Every row comes from one small tree of marks. The marks that hang from a mark follow it in brackets, in the order of their numbers. Every link used is in the known rows. Which tree was each row made from?
Known rows
Q_568{Q_815{Q_65 Q_139{Q_689}}}: [ -9  -9  -5   3   1  -7   6  -1  -8  -3  -4 -16  -3   0   0  23  -1   8
   3 -16   7 -13  13 -17  -5   3   6   8   1  -6  12  -2]
Q_689{Q_122 Q_139{Q_815} Q_568}: [-14  -3   1 -15  -3 -48  10   1 -14   0   0   4   2   3  -7 -16  -6 -10
   2   9   9  -3  -5  -3   4   0   0  11  -7   9  -4   0]
Q_689{Q_65 Q_122 Q_139{Q_568 Q_815}}: [-11   2   7 -29   1 -26  10   1 -10  -3   3  -4   6  -5  19 -17  -1 -18
   2  32   7  -2  -3   3   7  -4  -1   1  -7  10  -6   4]
Q_568{Q_815}: [-14 -11  13  -8  -5 -15   7   7 -14  -1 -15   1  -4  -2 -10  19  -6  15
   3 -11   9  -9  10 -12  -1   5  -2   7  -7  15   7  10]
Q_122{Q_815}: [-13  -3  -1   6  -6  11   6   2 -17  -8 -13   2   0  -5  -3  23  -1  20
  -2  -8   5  -8   3  -7   0   8  -4   8  -8  12   3  -5]
Q_689{Q_122{Q_815} Q_568}: [-15   0 -13  26  -5   0   7   2 -10  -7  -2   3  -3   3 -11   8  -6   8
  -2  -1   1  -2  -9  -1   3   4   3  10  -5   8  -1 -12]
Q_568{Q_815{Q_65 Q_139}}: [ -8 -10   3   0  -4 -20   7   3 -10  -4  -7 -10  -5  -2  -1  27   1   7
   2 -24  10 -12  11 -16  -5   7   2   4  -2   7  14  -3]
Q_139{Q_65 Q_568{Q_815} Q_689{Q_122}}: [-17  -1  -6  -2   1  30   5   8  -4   0   4  -2   0   0   8  -4  -3  -7
   4  21   4  -4   6  -5  -2  -6   5   1   1  -1  -2  12]
Q_815{Q_139 Q_689{Q_122 Q_568}}: [ -9  -8   2  21  -8 -27   5   0   2  -7   5   1   5   6 -16   8  -4 -14
  -1 -15   1  -2  -3 -10   2   1  10   7   0 -13  -3 -12]
Q_568{Q_815{Q_65{Q_689{Q_122}}}}: [ -9 -10   1 -15   2 -18   7  10 -10   2  -4  -3  -5  -6   1   3  -4  -4
   3 -13   7  -6   4  -3 -13   3   0   3  -1   4   1   5]
Q_122{Q_689{Q_65{Q_815} Q_139 Q_568}}: [-11  -4  -6   2   2 -43   5  -3 -16   5  -3  -9   6  -1  -2 -13 -17  34
  -6  10   6  -5  -3  -2   7  -7   4  13  -9   3   6   3]
Q_65{Q_568 Q_689{Q_122} Q_815{Q_139}}: [ -6 -15   5 -18   3 -16  11  -3   0  -2  -7   3  -4 -12  -9  15 -11 -11
   3  -7   0  -2  10  -3  -4  13  -5   9  -1  -9  -1 -10]
Q_815{Q_689{Q_65 Q_122}}: [ -9  -4  14   4  -7 -17   3   4  -5  -7  -1  -4  10  -4  -1  -2  -2   3
  -5   6   0   1  -6  -6   4  -4   8   1  -2  -5  -7  -5]
Q_815{Q_65{Q_568} Q_689{Q_122 Q_139}}: [ -5  -7  17   9  -5 -44   9  -1 -12  -1   2  -7  10  -8  -4 -18   5  -2
  -7   4   7  -7   0  -7  -3   2   7   8  -2 -13 -14 -10]
Q_65{Q_568 Q_689}: [ -5 -18   7  -9  -6   6   4   4 -12   0 -14   6   0 -14  -5   1  -3 -17
   5  -4   3  -2   8   1  -9   8  -9  13  -8  -3   1  -4]
Q_815{Q_65{Q_689{Q_122}}}: [ -5  -6  -2 -18  -1 -11   5   9 -10  -1  -2  -3   2  -9   8  -4  -1 -16
  -1 -11   5  -2   0   1 -13   2  -1   4  -1  -4  -4   0]
Q_65{Q_568{Q_815} Q_689{Q_122 Q_139}}: [-13 -18  10 -22   1 -27  10   3 -13   6  -9   1  -5  -5  -7  -7  -9  -8
   6   0   5  -8   7  -3  -2   3  -2   9  -5   7  -4   6]
Q_815{Q_65}: [ -6  -5   4  -3  -7 -15   5   5 -16  -4  -6  -7   3  -8   3   6   4   4
  -3 -10  10  -6   4  -7  -8   4   0   8  -6   2   3  -2]
Q_122{Q_815{Q_689{Q_65 Q_139}}}: [-12  -2  10  21  -6  -9   5  -3 -18  -7  -7 -11  14  -6   6   6  -1  35
 -10   7   1  -9  -4 -10  11   0   7   5  -5   1   0  -8]
Q_65{Q_815}: [-13  -5  11 -15  -2 -23   8   3 -13  -3 -13   0   3 -10  -8  20  -7  24
  -4  -3   7  -7  11 -10  -1  10  -4   8  -6   6   3   5]
Q_139{Q_568 Q_815}: [ -7  -3   7 -23  -5  -1   8   2 -11  -5  -7   8   2 -10   7   2   3 -16
   5  15  11  -4   9   0  -4   8 -11   6 -11  10   0   2]
Q_122{Q_815{Q_139{Q_65{Q_689}}}}: [ -8  -9 -10   8  -7  39   3   3 -11  -6  -8   1   2  -9  11  25  -1  -6
   1 -19   1  -8   3  -6  -3   5  -3   4  -1  -2  14 -13]
Q_568{Q_815{Q_139}}: [-13 -15  10  -9  -5 -17   8   2  -7  -4 -12  -3  -7   0  -8  33  -5   3
   6 -23   7 -12  13 -18   0   6   0   5  -4  11  13   4]
Q_568{Q_815{Q_65 Q_139 Q_689{Q_122}}}: [ -8  -8  10  11  -4 -36   9   2  -2  -6   0  -9   1   1  -6  16   0  -1
  -2 -21   7  -9   7 -17  -5   5  10   1   3  -6   1  -6]
Q_568{Q_815{Q_139{Q_65}}}: [-13 -13   7   1  -8   2   5   6  -8  -3  -8  -3  -3   0   1  26  -2   0
   4 -17   8 -10   8 -17   1   2   2   2  -1   8  16   3]
Q_139{Q_568{Q_815{Q_65}} Q_689{Q_122}}: [-12   2  -9  -2   5   4   8   6  -6  -2   7 -10  -3  -1   8  -3   0  -4
   2  13   6  -7   8  -4  -8  -2   5   4   0  -4  -4   9]
Q_122{Q_689{Q_65 Q_139{Q_568} Q_815}}: [ -1  -5  -3 -16   3 -10   4  -1 -16   4   0 -11   4  -6  20 -27  -7   4
   5  12   8  -9   7   2   3  -8   0  10 -12   0   4   4]
Q_139{Q_65{Q_568{Q_815}} Q_689{Q_122}}: [-17 -11  -1   7  -1  17   6   3  -7   2  -2   0  -3  -1  -6  -7  -5  -9
   3  17   2  -4   5  -8  -1  -1   4   8  -1  -3  -2  -2]
Q_815{Q_65 Q_139{Q_568} Q_689{Q_122}}: [ -2  -1   4   9  -4 -10   7   2   3 -10   9  -7   8  -4   8   6   8 -19
  -3  -7   6  -5   3  -7  -6   2   7  -1   3 -17  -7 -10]
Q_815{Q_139 Q_689{Q_65 Q_122}}: [ -6  -7  12   4  -6 -22   4   0   3 -11   2  -7   8   0   1  11  -2  -6
  -3  -7  -2  -1  -3 -11   6  -3  10  -1   1 -10  -3 -11]
Q_122{Q_689{Q_65{Q_568}} Q_815{Q_139}}: [ -3 -11 -12  19  -2  14   6 -11  -7  -7  -6  -4  -6  -7   0  12  -5   7
   1  -1  -1  -6   0  -3   2   3  -4  11  -9   5   8 -24]
Q_139{Q_568 Q_689{Q_122} Q_815{Q_65}}: [ -7   6 -10 -16   4   2   9   0  -7  -5   8  -3   4  -7  14 -16   5 -23
   1  26   9  -2   4   2 -11   2  -2   6  -2  -7  -9  -2]
Q_122{Q_139{Q_65{Q_815}}}: [-13   0   9   7  -3  -1   4   9 -18   0 -12   1  10 -16   3  13  -9  22
 -13   0   6  -3  13  -7   0  12  -4   3  -7   5   3  -8]
Q_815{Q_689}: [ -9  -8  19   3 -11 -11   3   3 -11  -5 -10   2  11  -5  -9  11   1   6
  -3 -10   6  -7   5 -11  -2   5   1   7  -5  -5  -3   0]

Write each row's tree
[  2 -17  -2   1  -5  -2   5   0  -8  -3  -6  -5  -1 -14   4   8   3 -25
   5 -16   5  -5   9  -4 -13  10  -5  11  -3 -13   7 -19]
Q_815{Q_65{Q_568 Q_689} Q_139}
[-13  -3  19  -2  -9 -23   5   5 -12  -1   1  -3  16  -1   3 -11   1   2
  -8   2   5  -7  -3 -12   4  -6  10   1   0  -6  -9   6]
Q_815{Q_689{Q_122 Q_139{Q_65}}}
[ -8   0  -7  22  -2  25   1   5 -21  -1  -8   4   6  -9   8   4  -7  17
 -10  -7   6  -7   6   0  -4   6  -7   5 -11  12   1 -12]
Q_122{Q_139{Q_65} Q_689 Q_815}
[ -6  -2  17  -6  -8  -4   7   1  -9  -6  -5   8  10 -10   2  -1   6 -12
   1  14  11  -4   9  -3  -4   9  -7   5  -8  -1  -5  -1]
Q_139{Q_568 Q_815{Q_689}}
[ -4  -6  -7 -15  -1  25   2  13  -7   3   2   2   3 -10  18 -20  -1 -32
   7   5   4  -2   6   7  -7   0  -2   4  -1  -9   2  -1]
Q_139{Q_65{Q_689{Q_122 Q_815}} Q_568}
[-18  -9   1  12  -4 -34   5   5 -16   2  -6 -12   0   4  -4  -3 -11  22
   1   8   6  -6  -3  -9  11  -7   9  10  -7  12  13   4]
Q_689{Q_65 Q_139 Q_568{Q_815}}
[ -3  -4  -9  11  -3 -15   2   9 -19   2  -5   3   6 -17   5 -12  -3 -15
  -3  -4  10   2   5   8 -13  13  -9  12 -10  -1   6 -20]
Q_122{Q_139{Q_815{Q_65{Q_689{Q_568}}}}}
[  2  -7   1   2   0 -21   7  -1 -19   2  -7   5   1 -18   2 -16  -1 -11
  -4   5  13  -3  13   5 -15  15 -15  12 -16   6  -4 -20]
Q_122{Q_139{Q_815{Q_65{Q_568}}} Q_689}
[ -5  -8  -3  23  -3  34   1   6 -18   5  -7  -4   7 -14   5 -18  -4  -5
  -2  11   4  -5  16  -3  -3   9  -3  16  -9 -13   3 -25]
Q_122{Q_139{Q_65{Q_568} Q_689{Q_815}}}
[-16   3 -25  30   1  22   3  -1  -8  -7   6  -8   1   2   0  -2  -8  15
  -3  20  -6   2 -13   2   8  -6  10  11  -1  -4   0 -17]
Q_139{Q_689{Q_65 Q_122{Q_815} Q_568}}
[ -7   3  12  -1  -3 -25   8   3 -10  -3   7 -11  14  -5  11 -14   6  -3
  -6   8   9  -7   1  -5  -4  -2   7   1   0 -12 -13   4]
Q_815{Q_65 Q_689{Q_122 Q_139{Q_568}}}
[ -5 -13   2 -19  -6   3   6   5 -10   1  -5  14   1 -15   4 -19   0 -44
   5  15   5   2   0   5 -10   7  -9   7  -5  -1  -4 -13]
Q_139{Q_65{Q_568 Q_689{Q_122}} Q_815}
[ -6  -8  -8   1  -2   7   7  -7 -10  -6  -9   0  -3  -1  -3  27  -6  12
   2 -23   4 -11   6  -9  -3   5  -5   8  -8   7   7  -8]
Q_122{Q_689 Q_815{Q_139}}
[ -7   0  -9  54 -11  -2   3   1 -15  -7  -1  -6   8  -5  -9   5   4  26
  -9  -7   5  -6  -7  -6  -3   7   7  12  -4  -8   4 -22]
Q_122{Q_815{Q_65 Q_689{Q_568}}}
[ -9  -2  -7  21   3 -22   2   2 -14   2  -5  -3   5  -9  -2  -6 -20  33
  -9   6   3   2   4   3   1   3  -2  11 -13   6   5 -13]
Q_122{Q_139 Q_689{Q_65{Q_815} Q_568}}
[-12   1  -4 -13   2  16   6   2  -2  -4   4  -2   3  -2   8  -3  -1 -14
   3  17   2  -2   5   0  -2  -4   1   5  -2  -7 -11   8]
Q_139{Q_568 Q_689{Q_122}}
[-14  -3 -12  24  -8  24  -1   5 -12   0   0  -4   8   0   0  -8  -3  -1
   0   9   3  -1  -2  -5  -1  -6   7  13  -3 -11   5  -1]
Q_139{Q_65 Q_689{Q_568}}
[-14   8  -7  22  -2  42   5  11 -12  -6   2   4   6 -10  16   6  -2   0
 -10  14   2  -1   3   4  -1   7  -3  -3  -6   8  -7 -15]
Q_689{Q_122{Q_139{Q_65 Q_568} Q_815}}
[ -2  -7  -9   7   2  -3   6  -1 -10   1   2 -12  -1  -8   0 -22   1 -12
   2   9   3  -6   7  -3  -8   4   3  17  -2 -19  -4 -18]
Q_139{Q_689{Q_122 Q_815{Q_65{Q_568}}}}
[ -7  -3  19  12 -10  -7   2   7 -18  -3  -9   8  17 -14   5  -4   1  -6
  -9   6   9  -2   8  -7  -3  12  -5   3  -9  -1  -2 -15]
Q_122{Q_139{Q_65 Q_815{Q_689}}}
[-17  -8 -12  24  -1   3   1   3  -9   0  -3 -10  -1   2  -5   0 -10  19
   3  14   1  -2  -1  -6   5  -7  10  12  -5   1  11  -2]
Q_139{Q_689{Q_65 Q_568{Q_815}}}
[-12  -6   5 -29   3 -20   8   4  -8   0  -9   3   2 -11  -3  10 -12   8
  -1  -5   3  -2   7  -1  -6   8  -5   5  -2  -2  -4   7]
Q_65{Q_689{Q_122} Q_815}
[ -2  -1  14  14  -7 -28   5   5 -18  -4  -7   1  14 -17   4  -1   5  -1
 -11  -1  12  -4  10  -5 -10  16  -6   5  -9  -1  -3 -20]
Q_122{Q_139{Q_815{Q_65 Q_689}}}
[ -1 -10  13  23 -11 -16   4   1 -12  -5  -6  -4   8 -13  -6  -5   9   2
  -4   0   8  -5   6  -7  -9   9   1  11  -5 -13  -5 -18]
Q_815{Q_65{Q_568} Q_689}
[ -8  -8  15  -4  -6 -22   7  -1   1  -9  -1  -1   7   1  -9  17  -1 -10
  -1 -17   2  -4   3 -14   0   3   6   1   0  -9  -5  -6]
Q_815{Q_139 Q_689{Q_122}}
[-15   1   8 -13  -1  -2   8   5 -16   1  -4  -6  12 -11  13   2  -3  18
  -5  18  10 -10   9  -6   4   1   0   3  -5   1   2  12]
Q_689{Q_139{Q_65{Q_815} Q_568}}
[-13 -15  10  10  -9  10   5   6 -14   1 -12   3  -4  -7  -8   4  -2  -2
   3   6   9  -7   9 -10  -2   5  -2   8  -7   9   7  -2]
Q_139{Q_65{Q_568{Q_815}}}
[ -5  -4   2  37 -12 -24   2   5 -12  -4   0  -6  10  -3  -8  -7   4  11
  -7  -7   8  -3  -3  -7  -7   2   8  12  -3 -14   1 -12]
Q_815{Q_65 Q_689{Q_568}}
[-11 -20  10   4  -5 -12  10  -1  -6  -3 -12   0  -9  -3 -14  24  -4  -3
   8 -14   6 -10  14 -15   0  10  -3  10  -6   7  10  -8]
Q_65{Q_568{Q_815{Q_139}}}
[-12 -14   1 -14  -3   1   5   9  -3   0  -4   1  -4  -2   4  15  -7 -23
   7 -17   3  -5   6  -9  -5   0   2  -1   2   1   8   5]
Q_568{Q_815{Q_139{Q_65{Q_689{Q_122}}}}}
[-12  -4 -13  20  -4  12   0   1  -9  -3   0  -9   5   0   1  -7  -6   7
  -1  15  -1   2  -5  -3   4  -8   8  13  -5  -9   7  -7]
Q_139{Q_689{Q_65 Q_568}}
[ -4  -5   2 -16   0  -4   5   6 -18   2  -1  -9   8 -11  22  -9   3  -9
   1   1  11  -9   7   2 -10   0  -3   6  -4  -6   1   8]
Q_815{Q_65{Q_689{Q_139{Q_568}}}}
[-12  -2 -10  41  -3  51   3   0 -18  -3  -8   0   7 -15   4   3  -3  10
  -8  15   0  -4   8  -1  -1  10  -4  11  -8  -4   0 -29]
Q_122{Q_139{Q_65{Q_568} Q_689} Q_815}
[-15   0  -1  45 -12   3   3   1 -20  -2  -2  -5  15  -1  -3  -4   0  28
  -9   3   5  -8  -8 -10   8  -1  10  10  -3  -6   4 -11]
Q_122{Q_815{Q_689{Q_139{Q_65} Q_568}}}
[ -6  -1  -8  16  -4   6   7  -3 -12 -11  -6 -10  -1  -7   6  32   4  11
  -4 -21   6 -11   4 -11  -4  10  -1   7  -3   2  10 -18]
Q_122{Q_815{Q_65 Q_139}}
[-13   7 -17  10   5  42   5  -1  -4  -9   6  -8   3  -5  15   3  -2   6
  -2  31  -4  -2  -5   3   4  -5   5   3  -2  -3  -6  -7]
Q_139{Q_568 Q_689{Q_65 Q_122{Q_815}}}
[ -5  -8  -6   4   2   9   4  -2  -6   0  -1  -9  -1  -7   2 -22  -6 -10
   4  22  -3   0   3  -1   3  -1   4  15  -5 -13  -2 -18]
Q_139{Q_689{Q_65{Q_568} Q_122 Q_815}}
[-19  -6  -9   9   2 -15   6   4  -6   1   1  -3  -5   8 -15  -1 -11   8
   4   6   2  -4   1  -7   1  -3   9  11  -1   0   0   5]
Q_139{Q_689{Q_122 Q_568{Q_815}}}
[ -7 -12  -2 -13   2 -21   8   6  -4  -1  -2  -6  -7  -3   3  17  -5 -14
   5 -25   5  -7   7  -7 -10   4   2   2   3  -1   6  -2]
Q_568{Q_815{Q_65{Q_689{Q_122}} Q_139}}
[-10   1  -3  -7  -2 -51  10   1 -16   1   5  -4   3  -1   1 -22  -1 -11
  -2   9  12  -4  -7  -2  -2   0   3  10  -5   4  -2  -5]
Q_689{Q_122 Q_139{Q_815{Q_65}} Q_568}
[-14  -9   1 -10   0 -33   6   2 -17   5 -10  -4   6  -7  -5   0 -14  21
  -1  -4   7  -6   5  -3   1   4  -1  14  -5  -3   5   8]
Q_65{Q_689{Q_139 Q_568} Q_815}
[-13 -16  -3   6  -4 -12   3   9 -13   3 -10   4  -4  -1 -12   5 -10   2
   7 -12   6  -4   6  -4  -5   4   0  12  -6   5  12   5]
Q_65{Q_689{Q_568{Q_815}}}
[ -8 -11  20  12  -7 -20   8  -4 -11  -4 -12   3   8 -13 -19   8  -3  22
  -6   7   5  -6  11 -10   0  16  -3  11  -6  -9  -4 -11]
Q_65{Q_568 Q_815{Q_689}}
[-11  -2 -17  42  -6  39  -2  11 -19   0  -6   5   7 -12   6   3  -8   7
  -7  -5   2   1  -1   5  -3   8  -3   9  -7   1   9 -23]
Q_122{Q_139{Q_65{Q_689{Q_568}}} Q_815}
[ -5  -7  -2 -13   3 -23   6  -7  -5  -4  -7  -8   1  -6   3  17 -13  18
  -2  -7   3  -6   7  -9   3   1  -1   6  -7   2   9  -1]
Q_122{Q_689{Q_65{Q_815{Q_139}}}}
[ -8 -10  -8  -2 -10   8   1   8 -14   2  -6  10   5 -10   4 -13  -1 -28
   6   5   8   1  -2   3  -6   3  -5  11  -6  -1  10  -6]
Q_139{Q_65{Q_689{Q_568}} Q_815}
[ -5   0   5  -4  -3 -19   6   6 -20  -3  -8   1   7 -16   8   1   2  -1
  -6  -2  14  -4  10  -2 -10  14  -9   7 -11   9   1 -16]
Q_122{Q_139{Q_815{Q_65}}}
